Every row comes from one small tree of marks. Brackets hold a mark, then the marks that hang from it, in the order of their numbers. Every link used is in the known rows. Which tree was each row made from?
Known rows:
(z_347 (z_280 (z_789 (z_743 (z_218 z_510 z_649))))): -.21  .21  .50  -.06  -.12  -.08  .08  -.02  -.14  .02  .33  -.15  -.07  .01  -.03  -.20  .38  -.05  .04  .18  .02  -.05  -.10  -.24  -.02
(z_647 (z_743 (z_218 z_162) (z_789 z_280))): -.11  .11  .36  -.06  -.17  -.21  .07  .05  -.12  .04  .29  -.15  .17  -.08  .04  -.34  .20  .03  -.01  .01  .04  .02  -.05  -.16  -.09
(z_692 (z_347 (z_280 (z_789 (z_743 (z_218 z_162)))))): -.09  .27  .33  -.06  -.28  .05  .14  .19  -.03  .07  .26  -.14  -.12  -.15  .01  -.21  .41  -.05  -.07  .08  .00  -.03  .00  -.29  -.12
(z_789 z_280): -.12  .12  .24  -.11  -.23  -.05  .19  -.03  -.12  .01  .22  -.04  .01  .05  .09  -.25  .17  .07  .06  .00  .02  .09  .04  -.04  -.02
(z_510 (z_280 (z_789 (z_743 (z_218 z_162 z_649) z_647)))): -.16  .11  .46  .06  -.23  -.16  .18  .03  -.11  -.05  .25  -.04  -.08  -.04  .08  -.14  .40  -.06  -.08  .17  .14  .06  -.07  -.22  -.02
(z_347 (z_280 (z_789 (z_743 (z_218 z_510 z_649) z_647)))): -.18  .13  .49  -.07  -.15  -.14  .08  -.05  -.11  .03  .33  -.15  -.03  -.04  .02  -.15  .43  -.03  .06  .28  .01  .00  -.17  -.27  .05
(z_743 (z_218 z_649) z_647 (z_789 z_280)): -.16  .05  .26  -.08  -.24  -.34  -.02  -.19  -.04  .08  .36  -.10  .15  .05  .14  -.30  .24  .03  .14  .23  .06  .10  -.07  -.11  .12
(z_120 (z_218 z_162 z_510)): .03  -.15  .45  -.11  .04  -.17  .23  -.10  .02  -.03  .23  -.03  .18  .11  .03  -.40  .21  .18  -.10  .20  -.01  .15  -.14  -.02  -.25
(z_743 (z_218 z_510 z_649) z_789): -.15  .07  .32  -.04  -.03  -.28  .03  -.17  -.08  .07  .37  -.10  .18  .14  .00  -.42  .21  .07  -.01  .24  .00  .12  -.08  -.04  -.15
(z_647 (z_743 (z_218 z_510 z_649) (z_789 z_280))): -.25  .14  .51  -.04  -.14  -.23  .11  -.16  -.13  -.05  .42  -.13  .21  .00  .04  -.32  .28  .00  .07  .08  .07  .09  -.09  -.17  -.01
(z_218 z_162): .04  .00  .29  -.05  -.14  -.05  .16  .08  -.10  .05  .19  -.01  .08  .11  -.02  -.33  .21  .15  -.17  .11  -.08  .17  -.04  -.04  -.25
(z_280 (z_789 (z_743 z_218 z_647))): -.07  .01  .20  .03  -.11  -.10  .19  .13  -.08  .14  .16  -.11  .02  -.08  .09  -.13  .22  .04  .04  .26  .04  -.04  -.15  -.09  .07
(z_649 (z_789 z_280 z_743)): -.15  .19  .34  -.13  -.15  -.08  .30  .10  -.14  -.05  .15  -.14  .01  -.15  .07  -.10  .20  .06  .08  .02  .11  -.04  -.04  -.05  .05
(z_983 z_218): -.03  -.06  .28  -.05  -.04  .01  .20  -.04  .01  .22  .12  -.05  .01  .24  .15  -.30  .03  .11  .00  .11  .06  -.01  -.03  .02  -.06
(z_692 (z_347 z_280)): -.01  .26  .21  -.04  -.31  .15  .14  .06  -.05  .09  .24  -.09  -.12  -.04  .08  -.29  .26  .06  .00  .01  -.05  .07  .10  -.14  -.14
(z_692 (z_347 (z_280 (z_789 (z_743 z_647))))): -.06  .27  .27  -.04  -.30  .09  .22  .11  -.02  .05  .22  -.14  -.14  -.18  .11  -.12  .40  -.02  .05  .11  .04  .01  -.03  -.26  .04
(z_649 (z_789 z_280)): -.06  .19  .31  -.14  -.15  -.12  .29  .03  -.14  .03  .20  -.11  .07  -.06  .09  -.21  .13  .12  .07  .03  .10  -.02  .06  -.03  -.03
(z_218 z_162 (z_510 z_280) (z_649 (z_789 z_743))): -.20  .14  .71  -.06  -.10  -.21  .31  -.05  -.15  -.26  .30  -.04  .04  -.07  -.04  -.17  .49  .01  -.18  .13  .12  .20  -.10  -.19  -.23
(z_120 (z_218 z_162 (z_649 z_789))): .02  -.04  .58  -.05  .02  -.15  .26  -.06  -.03  -.03  .26  -.06  .15  .16  .02  -.38  .17  .19  -.07  .21  .11  .05  -.07  -.04  -.16
(z_120 (z_218 (z_510 z_280) z_649)): -.12  .00  .56  .00  -.05  -.10  .24  -.27  -.04  -.12  .31  -.01  .02  .16  .11  -.36  .22  .09  .01  .11  .14  .13  -.03  -.04  -.13
(z_649 z_789): .07  .13  .24  -.04  -.05  -.05  .29  .10  -.13  .11  .15  -.10  .09  -.01  .06  -.26  .08  .19  .00  .09  .04  -.01  .03  .04  -.14
(z_218 z_162 (z_510 z_280) (z_649 z_789)): -.12  .14  .67  -.06  -.11  -.24  .31  -.11  -.15  -.20  .34  -.01  .10  .02  -.01  -.27  .43  .03  -.18  .13  .11  .22  -.01  -.17  -.28
(z_983 (z_218 z_510 (z_649 (z_789 z_280 z_743)))): -.32  .03  .66  -.18  -.03  -.17  .33  -.18  .01  -.08  .26  -.09  .08  .09  .08  -.13  .29  -.01  .07  .17  .20  .03  -.13  -.13  .08
(z_510 z_280): -.02  .16  .23  .04  -.21  .01  .19  -.01  -.16  .04  .17  -.02  -.12  .04  .12  -.28  .13  .07  -.04  -.03  .06  .07  .10  -.01  -.17

Which tree is each row?
-.18  .04  .72  -.03  -.01  -.18  .31  -.17  -.03  -.22  .30  -.03  -.01  .06  .02  -.27  .41  -.02  -.08  .16  .20  .11  -.14  -.19  -.13 : (z_120 (z_218 z_162 (z_510 (z_280 (z_789 z_743))) z_649))
-.05  .02  .15  -.05  -.11  -.38  .04  -.15  -.06  .11  .27  -.11  .12  -.12  .19  -.33  .23  .03  .03  .23  .03  .11  -.08  -.07  -.09 : (z_743 (z_218 (z_510 z_280)) z_647 z_789)
-.24  .11  .59  -.08  -.15  -.29  .09  -.13  -.11  -.10  .44  -.10  .26  -.01  -.02  -.34  .38  .00  -.03  .10  .04  .16  -.12  -.23  -.10 : (z_647 (z_743 (z_218 z_162 z_510 z_649) (z_789 z_280)))
-.29  -.02  .75  -.22  -.02  -.25  .31  -.14  .02  -.13  .27  -.06  .13  .09  .03  -.15  .40  -.03  -.05  .20  .18  .09  -.18  -.20  -.01 : (z_983 (z_218 z_162 z_510 (z_649 (z_789 z_280 z_743))))
-.21  -.03  .43  -.18  -.20  -.51  .01  -.24  .00  -.05  .43  -.06  .27  -.01  .06  -.32  .45  .02  .00  .33  .01  .25  -.18  -.23  -.04 : (z_743 (z_218 z_162 z_510 z_649) z_647 (z_789 z_280))
-.19  .10  .67  -.18  -.13  -.28  .29  -.14  -.12  -.21  .39  -.03  .21  .04  -.05  -.25  .45  .05  -.10  .18  .07  .21  -.07  -.19  -.17 : (z_218 z_162 z_510 (z_649 (z_789 z_280)))
-.03  .34  .25  -.04  -.27  .12  .24  .08  -.06  .09  .25  -.12  -.14  -.05  .07  -.28  .28  .00  .02  .02  .03  -.03  .10  -.22  -.11 : (z_692 (z_347 (z_280 z_789)))
-.08  -.08  .52  -.03  .01  -.10  .23  -.23  -.01  -.06  .30  -.03  .15  .23  .05  -.39  .19  .16  .02  .22  .04  .15  -.11  .00  -.11 : (z_120 (z_218 z_510 z_649))
-.23  .07  .23  -.09  -.24  -.06  .08  .08  -.10  .00  .20  -.09  -.01  -.07  .08  -.14  .21  .02  .07  .04  .00  .01  -.07  -.06  .07 : (z_789 z_280 (z_743 z_218))
-.11  .14  .35  .04  -.08  -.18  .13  -.04  -.15  .03  .27  -.14  .12  -.10  .09  -.34  .17  .02  .00  .02  .07  .04  -.05  -.11  -.15 : (z_647 (z_743 (z_218 (z_510 z_280)) z_789))
-.20  .11  .49  -.07  -.21  -.13  .25  -.02  -.11  -.12  .26  -.09  .06  -.05  .07  -.07  .33  .06  .08  .17  .12  .09  -.11  -.11  .15 : (z_218 (z_649 (z_789 z_280 (z_743 z_647))))
-.26  -.03  .36  -.05  -.32  -.13  .07  -.03  -.07  -.05  .27  -.06  .05  -.02  .11  -.08  .35  .02  .10  .21  .02  .11  -.14  -.12  .21 : (z_789 z_280 (z_743 (z_218 z_649) z_647))
-.19  -.03  .20  -.09  -.29  -.13  .07  .05  -.06  .02  .19  -.09  .04  -.14  .15  -.08  .27  .04  .10  .17  -.02  .06  -.14  -.09  .18 : (z_789 z_280 (z_743 z_218 z_647))
-.22  .20  .51  -.07  -.17  -.07  .27  -.01  -.14  -.13  .26  -.09  .03  .01  .02  -.12  .28  .05  .06  .09  .14  .04  -.04  -.09  .06 : (z_218 (z_649 (z_789 z_280 z_743)))
-.18  .13  .50  .01  -.18  -.07  .22  -.20  -.15  -.14  .34  .01  .00  .13  .04  -.29  .34  .03  -.08  .08  .07  .24  .00  -.09  -.17 : (z_218 (z_510 z_280) z_649)
-.09  .17  .29  .05  -.19  -.06  .28  .05  -.14  -.01  .15  -.08  -.15  -.12  .15  -.11  .27  -.02  .03  .07  .17  .01  -.05  -.13  .03 : (z_510 (z_280 (z_789 (z_743 z_647))))
-.17  -.08  .29  -.13  -.29  -.20  .06  .07  -.04  -.03  .20  -.06  .08  -.14  .09  -.09  .36  .03  -.01  .19  -.03  .12  -.17  -.16  .09 : (z_789 z_280 (z_743 (z_218 z_162) z_647))
-.12  .22  .33  -.03  -.15  -.08  .18  -.02  -.14  .01  .26  -.14  .10  -.05  .08  -.31  .13  .06  .08  -.07  .09  .01  -.02  -.09  .00 : (z_647 (z_743 (z_789 z_280)))
-.17  .13  .29  -.12  -.15  -.14  .21  .13  -.12  .02  .17  -.16  .05  -.17  .08  -.11  .17  .05  .08  .07  .10  -.10  -.03  -.04  .04 : (z_649 (z_789 z_280 (z_743 z_218)))
-.21  .08  .67  -.01  -.17  -.23  .29  -.12  -.10  -.24  .33  -.01  .02  -.02  .00  -.14  .58  -.06  -.15  .22  .13  .25  -.17  -.29  -.10 : (z_218 z_162 (z_510 (z_280 (z_789 (z_743 z_647)))) z_649)
-.15  -.08  .54  -.15  -.17  -.41  .16  -.12  -.04  -.08  .38  -.05  .31  -.03  .06  -.20  .45  .08  -.05  .35  .01  .21  -.14  -.20  -.06 : (z_743 (z_218 z_162 z_510 (z_649 (z_789 z_280))) z_647)
-.07  .20  .38  -.09  -.15  -.07  .05  .16  -.13  .10  .23  -.16  -.09  -.05  -.04  -.22  .31  -.02  -.03  .13  -.01  -.11  -.07  -.24  -.08 : (z_347 (z_280 (z_789 (z_743 (z_218 z_162)))))
